Each row comes from the steps of one walk. Every step used is in the known rows, and no mark comes twice. Write the walk behind each row, first mark first.
Known rows:
refa nuka: [-1.85  1.46 -0.16  4.01 -2.96  5.85 -7.22 -2.58  0.11 -5.04  1.17 -1.91
 -0.15  1.11 -2.00  0.79 -1.59  0.58 -4.77]
foser refa nuka: [-2.34 -0.71 -1.83  2.99 -0.87  3.95 -3.59 -0.32 -0.23 -3.69  0.10 -2.54
 -0.40 -0.33  0.47 -1.23 -0.22 -1.11 -3.94]
mizu beme foser vavev refa nuka gokot: [-2.17  3.09  3.02 -0.08 -0.17  3.35 -1.38 -0.59 -3.05 -2.41  0.13  1.02
 -1.46  1.96 -1.29  0.21  1.02  2.80  1.07]
vagozu nuka mizu beme: [ 0.42  5.04  1.62 -0.46  0.71 -3.78 -3.30  1.98 -3.85  0.98  2.16 -0.66
  1.73  3.95 -0.69  0.38 -0.46 -1.73 -2.65]
mizu nuka gokot beme foser vavev refa: [-4.67  0.58  1.67 -1.09  4.22  1.50  1.34  3.30 -1.73 -0.26 -6.13 -0.28
 -0.36  0.99  1.24 -1.79  1.52 -1.15  3.50]
mizu beme foser vavev: [-3.40  2.35  3.63 -0.73  1.15  1.54 -2.86  0.78 -0.78  4.09 -4.37  1.33
  0.49 -0.75 -1.88 -4.93  2.75 -2.89  4.26]
vagozu nuka: [-3.37  3.31  0.61  4.26 -4.58  1.12 -4.39 -1.03 -0.78 -3.49  1.81 -4.55
  2.19  0.95 -3.29  2.62 -0.86  1.13 -3.27]
beme foser refa: [-1.38 -0.37 -0.17 -0.95  1.73 -2.27  3.06  2.67 -1.02  2.35 -1.33 -2.35
 -1.05  0.70  3.06 -3.45  2.97 -2.58  1.01]
gokot beme foser refa nuka: [-1.76  0.35  0.30  2.78 -1.10  2.81 -1.32 -3.15  0.20 -0.11 -1.39 -2.68
  1.94 -2.47  0.19 -1.64 -0.13  0.16 -1.45]
vavev beme foser refa: [-0.27 -0.31 -0.61 -0.81  4.42 -4.02  3.00  2.64 -0.28  3.77 -3.23 -3.27
  0.40  0.35  3.05 -3.11  2.69 -3.29  4.34]
vagozu nuka mizu beme foser refa: [-1.02  1.66  0.29 -1.28  1.25 -4.34  3.93  2.40 -2.53  4.88 -0.55 -1.52
  1.76 -0.46  2.28 -3.34  2.57 -2.53  1.02]
refa nuka gokot: [ 0.03  3.66  2.68  1.44 -1.72  3.90 -3.79 -2.43 -2.08 -7.10  3.36 -0.99
 -2.78  4.13 -2.52  2.32  0.73  4.20 -3.66]
mizu beme foser: [ 0.13  3.80  3.01 -0.37 -0.89 -2.83 -1.23 -0.01 -1.49  6.47  0.29  1.19
  0.82  1.08  0.52 -1.76 -1.21  0.09  3.97]
vagozu nuka gokot: [-1.20  5.02  3.13  1.73 -2.93  0.59 -1.94 -1.50 -2.59 -6.01  3.83 -2.85
 -1.14  3.99 -3.52  3.48  1.29  4.65 -2.72]
gokot beme foser vavev refa nuka mizu: [-1.38  3.19  2.77 -1.28  1.61  4.15 -1.13 -2.13 -2.29 -3.16 -3.28 -2.43
  2.47  1.89 -1.84 -1.13  4.32 -2.12 -5.91]
gokot beme: [ 1.03  1.76  3.22  1.54  3.87 -2.19 -4.24 -1.60  0.06 -2.76 -1.68 -5.53
 -0.88  4.51  0.62  1.15 -1.04  0.15 -0.96]
refa foser vavev: [-4.09  0.90  2.48 -0.13  2.50  3.19 -6.08  0.84 -0.87 -0.05 -4.14  0.59
 -0.95 -0.73 -1.44 -3.82  2.22 -5.79  0.28]
nuka mizu beme foser vavev: [-2.80  3.23  4.05 -1.87  1.59  1.50 -1.95  0.47 -1.53  3.56 -4.33  1.26
  1.03 -0.15 -2.28 -5.08  4.30 -3.38  2.34]
gokot beme foser refa: [-0.50 -0.22  1.17 -0.74  3.35 -3.70  3.33  1.07 -0.70  3.00 -2.66 -3.75
  0.04  0.40  3.36 -3.07  2.34 -1.86  1.81]
mizu nuka gokot beme foser refa: [-0.11  1.24  1.04 -0.45  3.09 -3.97  5.12  0.74 -0.79  2.33 -2.00 -1.87
  0.39 -0.61  2.72 -2.31  1.35  0.64  1.58]
refa foser beme: [ 0.96  1.50  1.31  0.53  4.90 -5.73 -2.14  0.87 -1.63  1.95 -0.74  0.01
  3.93  0.36 -2.17 -2.00 -0.69 -3.16  3.13]
vagozu nuka mizu beme foser vavev refa: [-5.64  0.79  1.24 -1.76  2.58  1.44  0.37  4.28 -3.11  1.70 -5.27 -0.84
  1.16  1.11  0.69 -2.51  2.92 -3.88  2.53]

Write each row's walk:
[-0.27  4.13  2.86 -1.31 -0.46 -1.14  0.23 -0.36 -2.78  5.46 -0.47  1.40
  2.39  0.77  0.39 -1.74  0.26 -0.72  1.42]  vavev refa nuka mizu beme foser
[-0.92  1.16  0.62  0.75  7.34 -0.74 -5.44  1.86  0.94 -0.56 -6.54 -3.92
  0.50  2.53 -1.20 -1.68  2.13 -4.73  5.49]  foser vavev beme
[-5.37 -0.24 -0.02  2.21 -1.12  7.43 -4.19 -0.49 -0.65 -2.21 -3.61 -0.92
  0.93 -1.16 -0.92 -1.48  0.28 -1.48 -0.61]  beme foser vavev refa nuka
[-0.03  3.12  2.30  0.21 -0.68  0.92 -0.09 -1.30 -2.82 -1.93  2.48  0.35
 -1.45  1.65 -0.59  0.16  0.92  3.27 -0.32]  mizu beme foser refa nuka gokot
[-0.12  0.94  0.33 -2.46  2.96 -4.44  3.72  3.58 -2.57  4.66 -0.86 -0.87
  0.06  1.02  3.50 -4.10  2.76 -3.31  1.24]  nuka mizu beme foser refa
[-2.32  0.08 -0.69  2.59 -2.26  3.91 -1.67 -1.98 -0.03 -0.57 -0.44 -1.64
  1.16 -2.32  0.04 -1.93  0.36 -0.30 -2.06]  beme foser refa nuka
[-3.10  2.10  4.99 -0.14  1.95  2.26 -2.41 -2.02  0.38  1.86 -6.16 -1.66
  1.10 -0.84 -2.41 -4.11  3.79 -1.91  3.00]  gokot beme foser vavev
[-0.34  2.84  2.35  0.43 -1.20  2.47  0.06 -2.04 -2.14 -3.97  2.24 -0.86
 -1.80  1.78 -1.19  0.32  2.07  3.53 -1.90]  beme foser refa nuka gokot
[-0.28  0.15  0.44 -0.14  6.15 -5.70 -0.84  3.14 -2.42  2.09 -2.04  0.01
  3.70  0.93 -0.34 -1.83 -0.83 -4.03  4.30]  vavev refa foser beme
[ 0.63  3.53  4.95  0.61  0.27 -1.68 -0.51 -3.99  0.28  3.31 -2.13 -2.88
  1.71  0.82 -0.37 -0.55  0.19  1.52  2.14]  gokot beme foser
[-4.80 -0.07  0.99  2.44  0.00  6.44 -3.89 -1.66 -0.35 -1.82 -4.55 -1.87
  1.55 -1.34 -0.64 -1.18 -0.04 -0.84 -0.05]  gokot beme foser vavev refa nuka
[ 0.90  4.72  6.01  0.91 -0.93 -0.10  0.02 -6.06 -0.35  1.82 -0.97 -2.10
  1.75  0.22 -1.69  0.37  0.56  4.26  1.68]  refa nuka gokot beme foser
[-1.56  0.30 -0.92  2.68 -0.35  2.52 -1.69 -1.97  0.38  0.46 -1.90 -2.40
  2.17 -2.46  0.14 -1.65  0.14 -0.85  0.21]  vavev beme foser refa nuka
[-5.71 -1.14  0.76 -1.54  3.31  2.90 -0.63  4.88 -1.82  0.04 -5.78 -1.20
 -1.47  2.26  1.77 -2.97  2.82 -4.00  3.12]  beme foser vavev refa
[-2.70 -0.22  0.00 -0.50  2.90 -0.33 -3.83  3.13 -2.75  0.80 -1.19  0.22
 -1.68  1.74  3.62  0.06 -2.19 -5.36 -0.01]  vavev refa foser
[ 0.32  2.93  2.04  0.67  0.71  1.14  0.04 -2.17 -1.63 -2.93  0.86 -1.54
 -0.91  1.55 -1.01  0.59  1.91  3.00  0.48]  vavev beme foser refa nuka gokot
[ 1.95  4.36  3.67  1.63  3.56 -2.86 -1.34 -2.33 -0.59 -4.29 -0.48 -2.61
 -0.76  3.63 -0.42  2.63 -2.06  4.47 -1.31]  mizu nuka gokot beme
[-1.94  3.05  1.91 -1.50  0.55  5.08 -1.51 -0.91 -2.57 -3.54 -2.34 -1.43
  1.59  2.11 -2.05 -1.57  4.76 -2.59 -6.52]  beme foser vavev refa nuka mizu
[ 1.12  2.39  3.87  1.39  3.19 -0.88 -1.70 -3.53 -1.01 -4.37 -0.55 -4.69
 -0.81  3.06  0.00  1.54 -0.02  3.09 -1.17]  foser refa nuka gokot beme
[-0.99  1.33  1.08  0.47  7.48 -1.29 -5.90  0.96  0.52  1.67 -6.59 -2.44
  1.33  0.49 -0.74 -1.90  1.06 -6.03  5.99]  refa foser vavev beme
[-5.10  0.06  0.06  2.05 -0.54  5.85 -4.33  0.32 -1.23 -0.22 -3.37  0.26
  1.25 -1.24 -0.37 -1.80 -0.79 -1.56  0.98]  mizu beme foser vavev refa nuka
